(in the rows, 128 means zero)
Known rows, with every step that occurs
tupi lotad: [152 137 114 160 148 105 123 137 197 109 164  96 104 137 113 112  76 140
 172  92 104 161 183 126 110 103 147 154 123 111 143 129 111 148 130 144
 139 140 163]
taka lotad besa vuvu: [136 114 133 187 132 114 153 138 130 117 155 133 123 125 108 143 127 112
 126 135 101 113 150  89 116 127 112 115 156 105 132 128  94 189 145 187
 118  96 190]
vamur vuvu: [126 133 159 171  97 100 132 178 161 128  94 108 121 156 111 116 167 144
 114 172 130 128 110 143 181 133 155 132 123 125 151  81 123 101 125 122
  91 128 147]
besa lotad sedus zigi: [137 111 143 215 106  87 136 175 170 119 140 147  88 130 104 119 214 100
 151 187  81 158 102 106  88 106 121 138 125  54 166 185 115 110 102 116
 149 105 117]
zigi sedus: [145  76 124 140 101 134 137 151 122 121 153  91 113  71 117 123 108  94
  95 159 161 157 134 143 156 115 151 124 116 134 160 158 137 111 126 154
 164 129 167]
lotad sedus tupi: [145 117 190 165 126  99 153 174 118  69 110 120 115 126 101 150 122 164
 176 115 127 135 120 120  79  93 117 146 131 120 154 156 108  88 102 138
 135 114 133]
tupi sedus zigi kosiv: [ 94 135 114  99 104 114 127 183  90 142 104 157 108 126  83  74 208  60
 101 182 141 107 125 172  69  73 119 117 109 132 155 169 102 105 151 122
 139 115 125]
vuvu besa: [131 148 154 122 144 124 143 132 126 150 145 124 170 144 123 153 149 134
 133 109 101 108 143 127 143 115 121 142 124 140 103 134 150 125 108 160
 104 184 127]
taka lotad sedus: [165 126 156 196 158 123 156 138 113 110 150 118 113 115  98 141 128 116
 160 156 115 147 112  87 124 112 116 113 140  78 165 171  90 122 157 143
 137  89 173]
zigi sedus lotad: [152  89  97 184 104 125  99 147 117 117 174  80 123  76  94  97  89 102
  66 147 140 147 165 133 141 138 145 163 105 125 167 152 129  98 132 157
 160 115 165]
kosiv zigi sedus tupi lotad besa nusu: [116  68 120 182 143  88  95 172 148  94 125  43 107 110 133 179 100  91
 151 114  79 132 149 113 107  85 154 128 176 169 217 122 119 116 116 206
 117 131 175]
tupi sedus lotad: [134 122 128 138 119 118 106 178  77 102 124 115 137 123  84  84 128 101
  89 151 131 114 167 161  93  90 120 179 113 118 145 142  81 106 149 139
 145  85 141]
vamur vuvu besa lotad sedus zigi: [128 144 183 213  98  74 146 208 179 140 114 115 129 171  94 125 231 128
 127 191  85 128 107 131 166 113 150 148 117  98 156 116 132  91  99 138
  85 152 139]
zilegom vuvu vamur: [100  57 160  92 104 100 131 104 141 126 169  85 121 166 169 150 119 152
 154 144 124 142 136 121 127 110 138 138 131  79 118 176 117 132 112  88
 175 101 127]
lotad taka: [117 106 124 119 119 111 109  93 102 136 129 141 120 180 158 102 115 129
 109  82 116 142 110 139  49 119 109 116 146 146 133 143  87 119  89 119
 121  99 141]
besa lotad: [127 117 122 179 103 106 129 154 187 123 149 155 104 124 138 132 161 108
 137 164  82 156 116 118 120 123 119 154 140  85 144 141 134 130 105 123
 144 126 133]
fazis zigi sedus lotad taka: [117 110  92 192 112  85  56 123  93 130 126 103 162 108 116 136 103  86
  98 144  95 134 126 139 112 111 131 115 107 140 206 197 135  79  97 179
 150 128 176]
vamur vuvu besa lotad sedus zigi fazis: [118 139 161 199 100  73 149 196 163 146 128 116 127 174  82 136 234 134
 125 200  93 128  94 126 160 103 148 146 119 104 152 106 142  92  96 128
  76 168 141]
taka lotad: [139 146 126 176 154 129 143 126 128 132 165 131 121 121 124 138 107 102
 142 139 101 145 123  95 133 125 117 126 147 110 159 146 107 141 161 134
 126 105 173]
kosiv zigi sedus tupi: [ 91  79 130 177 127  92  97 170 131 115 127  68 120 119 141 184 110  96
 127 135  97 130 123 109 139  87 149 124 159 190 225 139 122 113 136 178
 135 143 153]
vimirok kosiv zigi sedus tupi lotad besa: [115 104  98 175 121 106 115 125 176 130 178 107 135 127 151 104 151  83
 123 114  91  82 133 108 108 107 116 120 146 164 216  91 135 133 114 185
 107 188 205]
sedus tupi lotad besa nusu: [135 144 140 152 138  84 140 175 183  60 143 101 106 125 126 143  50 147
 202  38  75 145 190 131  37  95 128 190 166 155 146  95 122 126  77 171
  98 133 174]
zilegom vuvu: [107  89 146 118 106  96 115 104 120 117 136 105  86 144 161 121 125 156
 137 141 109 140 113 115 128 112 154 123 114 112 106 164 112 145 109 111
 165 106 131]
besa vuvu: [ 89 103 139 175  79 108 135 175 156 123 122 138 126 159 112 131 155 163
  92 152 115 136 139 127 151 151 103 125 114 131 121 147 109 178 109 137
 141 101 139]
vuvu zilegom: [146 171 125 170 121 116 118 119 158 124 133 180 162 128 115 115 138  82
 109  83 108 120 129 127 108 102 168 155 106  99 138 117 151 141 174 162
 118 157 126]
sedus zigi: [ 98 163 110 158 125 102 119 149 129 163 144 134 114 149 106  91 193  87
 127 143  99 138 121 115  85 123 132 122 111 133 159 166 128 126 129 100
 115 114  96]
zigi kosiv vimirok: [122 129  63  91 116 111 113 114 159 187  82 188 106 124 103  99 171 137
 102 151 133  80 127 134 149 160  91  84 122 133 167 119 185  86 135 142
 129 182 132]
vamur vuvu besa: [127 149 178 166 109  97 144 182 158 141 106 105 150 168 109 133 182 148
 116 159 110 112 120 142 191 123 152 144 120 132 134  85 139 100 110 147
  74 167 147]
vamur vuvu besa lotad taka: [123 135 172 187  93  81 138 184 179 142 116 123 135 183 124 126 192 137
 114 162  85 131 109 143 160 119 141 151 132 118 144  96 127  97  86 139
  80 156 154]
tupi lotad sedus zigi fazis: [152 127 113 183 152  86 130 148 162 108 170  90  87 144  67 108 131 137
 185 123 112 165 158 109  72  77 148 136 109  86 159 164 103 129 126 131
 139 130 149]
vimirok kosiv: [124 146 101 135 113 143 134  98 157 152 170 160 148 137 151  67 179 107
 108 129 120  89 106 124 120 149  91 120 119 130 154  96 147 126 110 122
 105 170 170]
lotad sedus: [166  96 173 158 135 118 143 143 105  96 106 112 115 122  91 134 157 146
 151 151 149 127 110 118 111 107 128 113 117  80 136 164 104 100 124 138
 145 106 126]
fazis zigi: [103 143 115 157 130  91  82 122 109 134  92 130 170 128 131 164 134 105
 148 147  93 117 105 135 129 108 127  95 117 138 176 175 148 104 109 161
 131 149 144]
kosiv zigi: [ 93 101 120 165 153 103  85 132 126 136 108  89 131 156 143 175 149 108
 133 139  87 103 113  98 143 107 139 103 156 157 189 121 114 133 153 160
 115 137 121]
tupi lotad taka: [145 120 111 153 143  94 112 113 177 114 164 105 100 170 136  93  65 140
 158  60  94 172 173 134  56  97 134 146 136 124 148 142  81 142 102 137
 136 120 174]
fazis zigi sedus: [117 108 112 164 113  95  88 138 104 130 111 104 158  88 122 160 120  81
 125 168 115 138 111 145 151  98 142  90 109 143 200 196 155  92 108 177
 156 151 173]

Rows
[129 112 125 134 115 109  95 159  65 106 124 121 133 148  98  71 123 102
  80 128 125 121 157 165  55  85 111 174 121 127 147 151  63 100 128 134
 142  71 147]  tupi sedus lotad taka
[126 107 123 202 108  84 137 164 152 123 154 147  87 132  92 128 216 104
 150 197  89 160  89  99  81  96 121 138 126  60 160 176 124 111 101 110
 142 119 120]  besa lotad sedus zigi fazis
[168 115 116 146 149  99 128 126 182  95 157  95 107 125 104 115  79 132
 173  77 109 123 205 123  82  94 155 144 137 105 121 104 106 172 123 190
 125 144 174]  tupi lotad besa
[109 100  78 187 116 117  84  99 142 156 177 114 145 148 155  78 171  80
  75 129  92  85 107 107 109 135 101 116 135 155 218 111 124 111 116 158
 109 160 186]  vimirok kosiv zigi sedus lotad taka
[149 141 169 202 153 109 162 158 121  92 153 124 112 120 106 153 103 129
 175 131 102 151 117  89  99 102 110 139 150 105 177 166  93 113 142 143
 132  95 178]  taka lotad sedus tupi
[101 127  95 162 130 125 105 102 156 159 154 134 149 156 162 101 194  94
 110 136  92  71  97 103 131 133  99 103 139 151 197  93 136 129 127 146
  98 178 165]  vimirok kosiv zigi
[138 113 120 202 102  76 132 172 183 147 120 168  81 130  94 109 230 105
 143 197  81 145 101 105 101 118 105 122 124  58 186 183 140  94 103 121
 151 124 118]  besa lotad sedus zigi kosiv vimirok
[ 91 126 110  97 116 103 136 180  57 138 134 131 116 140  75  98 195  70
 116 185 146 132 115 157  69  49 127 132 114 140 152 162 103 120 139 103
 132 113 124]  tupi sedus zigi fazis
[105  65 117 171 135 106  89 147 122 133 123  64 119 117 133 172 137  84
 112 161 111 125 118 109 162  96 155  99 149 163 213 143 120 121 151 178
 140 136 149]  kosiv zigi sedus
[131 130  87 185 127 107  62  97 104 126 159 125 137 168 118  75  93 142
  71  78  89 124 157 117  49 154 106 178 125 125 141 130  87 103 109 128
 114  86 135]  sedus lotad taka
[110  74  99 204 136 102  65 144 120 130 137  55 128 117 118 154 123  90
  90 153  95 117 139  99 150 114 152 128 141 155 217 139 115 112 155 182
 137 126 147]  kosiv zigi sedus lotad
[101 135 138 204  74 100 128 169 176 119 125 176 151 160 103 123 165 129
  80 120 103 130 140 127 137 135 133 144  98 111 128 141 124 188 140 160
 137 122 137]  besa vuvu zilegom
[ 76 151  65 133 131  99 123 126  94 174 172 136 112 155  83 114 201  96
 120 160 116 138  97 106  71 104 128 119 116 146 149 146 144 129 124  84
  99 143 101]  sedus zigi fazis
[128 113 129 161 136  99 140 142  80 126 136 119 106 141  61 123 206 126
 147 173 140 135  90 102  72  90 127 104 109  94 152 177 115 101 119 107
 124 117 106]  lotad sedus zigi fazis
[109 126 120 179 113  72  93 162 137 106 126  99 149  95 123 167  76  97
 158 131  93 152 137 145 120  80 142 124 115 164 216 192 150  91  95 183
 153 160 189]  fazis zigi sedus tupi lotad
[126 110 115 174 121  76  93 162 130  91 111  84 143  81 119 169  84  86
 166 120  83 145 142 149  96  87 140 120 135 147 202 175 154  85  73 206
 131 145 198]  fazis zigi sedus tupi lotad besa nusu
[141 144 127 202 152 117 146 138 117 135 152 142 100 120  82 118 171  96
 147 168 106 133 103  88  96 115 111 100 131  80 176 185  98 112 165 135
 130  98 161]  taka lotad sedus zigi kosiv
[ 71  90  77 139 158  99  88 108  92 147 135  91 128 162 121 195 157 117
 129 157 106 103  90  88 129  88 138 101 161 170 181 103 132 136 148 144
  99 165 127]  kosiv zigi fazis
[108  97 163 139 105  82 126 119 148 131 159 117 103 153 163 141 155 150
 145 147  68 139 117 108 133 101 145 145 115  98  97 172 129 146  83 132
 158 144 134]  zilegom vuvu besa lotad
[ 93 163  63 133 116  92 109 139 151 205 112 175  99 145  88  72 224  94
 105 158 100 107 120 119 100 145 105  91 108 138 186 161 169  96 135 111
 116 153  98]  sedus zigi kosiv vimirok
[138 138 140 169 125  83 144 163 169 170 135 159 133 145  96 135 226 118
 140 160  68 114 124 111 128 111 101 133 119  91 151 171 166  96  90 156
 121 186 119]  vuvu besa lotad sedus zigi kosiv vimirok
[120 102 120 172  97  95 116 129 169 130 149 164  99 159 162 115 152 107
 122 131  74 165 104 125  64 116 106 144 154  97 148 153 103 125  77 115
 138 106 143]  besa lotad taka
[139 142 169 166 118 107 140 190 157 128  91  85 141 157 109 133 190 138
 128 155  95 129 113 151 175 138 143 144 137 117 132  80 147  76  86 146
  54 142 152]  vamur vuvu besa nusu
[141 130 133 200 131 110 150 134 140 115 157 150 135 126 102 138 129  96
 120 120  95 110 150  89 109 119 126 124 149  97 137 124 100 193 159 197
 115 106 190]  taka lotad besa vuvu zilegom
[109 103 164 114 117  93 126 107 118 134 148 103 117 157 159 139 140 159
 141 128  91 125 123 114 139 103 147 133 109 120  90 169 125 145  95 135
 150 145 130]  zilegom vuvu besa
[129 142 199 204  94  73 156 215 187 116 110 118 134 166 105 146 190 151
 139 167  86 128 112 136 165 107 143 166 129 114 154  99 134  86  87 146
  83 162 153]  vamur vuvu besa lotad sedus tupi
[163 133 135 197 151  87 128 158 179 103 156  89  88 140  78  99 129 133
 187 116 102 167 168 113  79  85 148 138 108  81 164 174  94 127 129 139
 146 117 147]  tupi lotad sedus zigi
[177 116 144 181 152  99 134 149 178  86 147  87  94 129  87 116  95 153
 188 108 117 161 173 121 100  88 147 142 116  77 149 156  94 128 127 152
 151 123 163]  tupi lotad sedus
[ 87 143  79 135 119 102  73 103 119 149  79 173 156 117 118 152 159 103
 126 158 104  79  98 146 116 120 113  72 110 134 169 166 164  84 123 172
 128 182 154]  fazis zigi kosiv
[111  96 186 153 103  70 136 139 145 107 153 115  98 153 155 151 147 165
 166 137  65 143 115 106 113  86 140 156 118 101 109 182 121 131  72 136
 158 142 135]  zilegom vuvu besa lotad sedus tupi
[138 138 125 200 159 110 152 136  95 132 171 122 104 128  78 135 162 101
 157 171 110 151  96  76  95 100 117 109 134  86 174 179 100 124 155 122
 122  95 160]  taka lotad sedus zigi fazis
[ 99 145  69 130 122  79  72 113 130 178  62 173 153 126 114 145 165 113
 129 162  95  85 106 138 145 129 100  64 113 141 203 168 190  74 116 171
 131 186 148]  fazis zigi kosiv vimirok
[106 134 140 114 114 104 135 196  82 130 114 129 117 135  91  83 191  63
 117 173 133 131 131 162  79  63 128 133 112 133 160 176  91 119 143 115
 143  94 119]  tupi sedus zigi
[ 83  73 154 148  78 111 151 174 176 131 156 116 161 182 119 160 149 158
 109 153 130 136 163 134 150 149  90 142 132  98 133 161 116 164 112 113
 150  96 135]  besa vuvu vamur
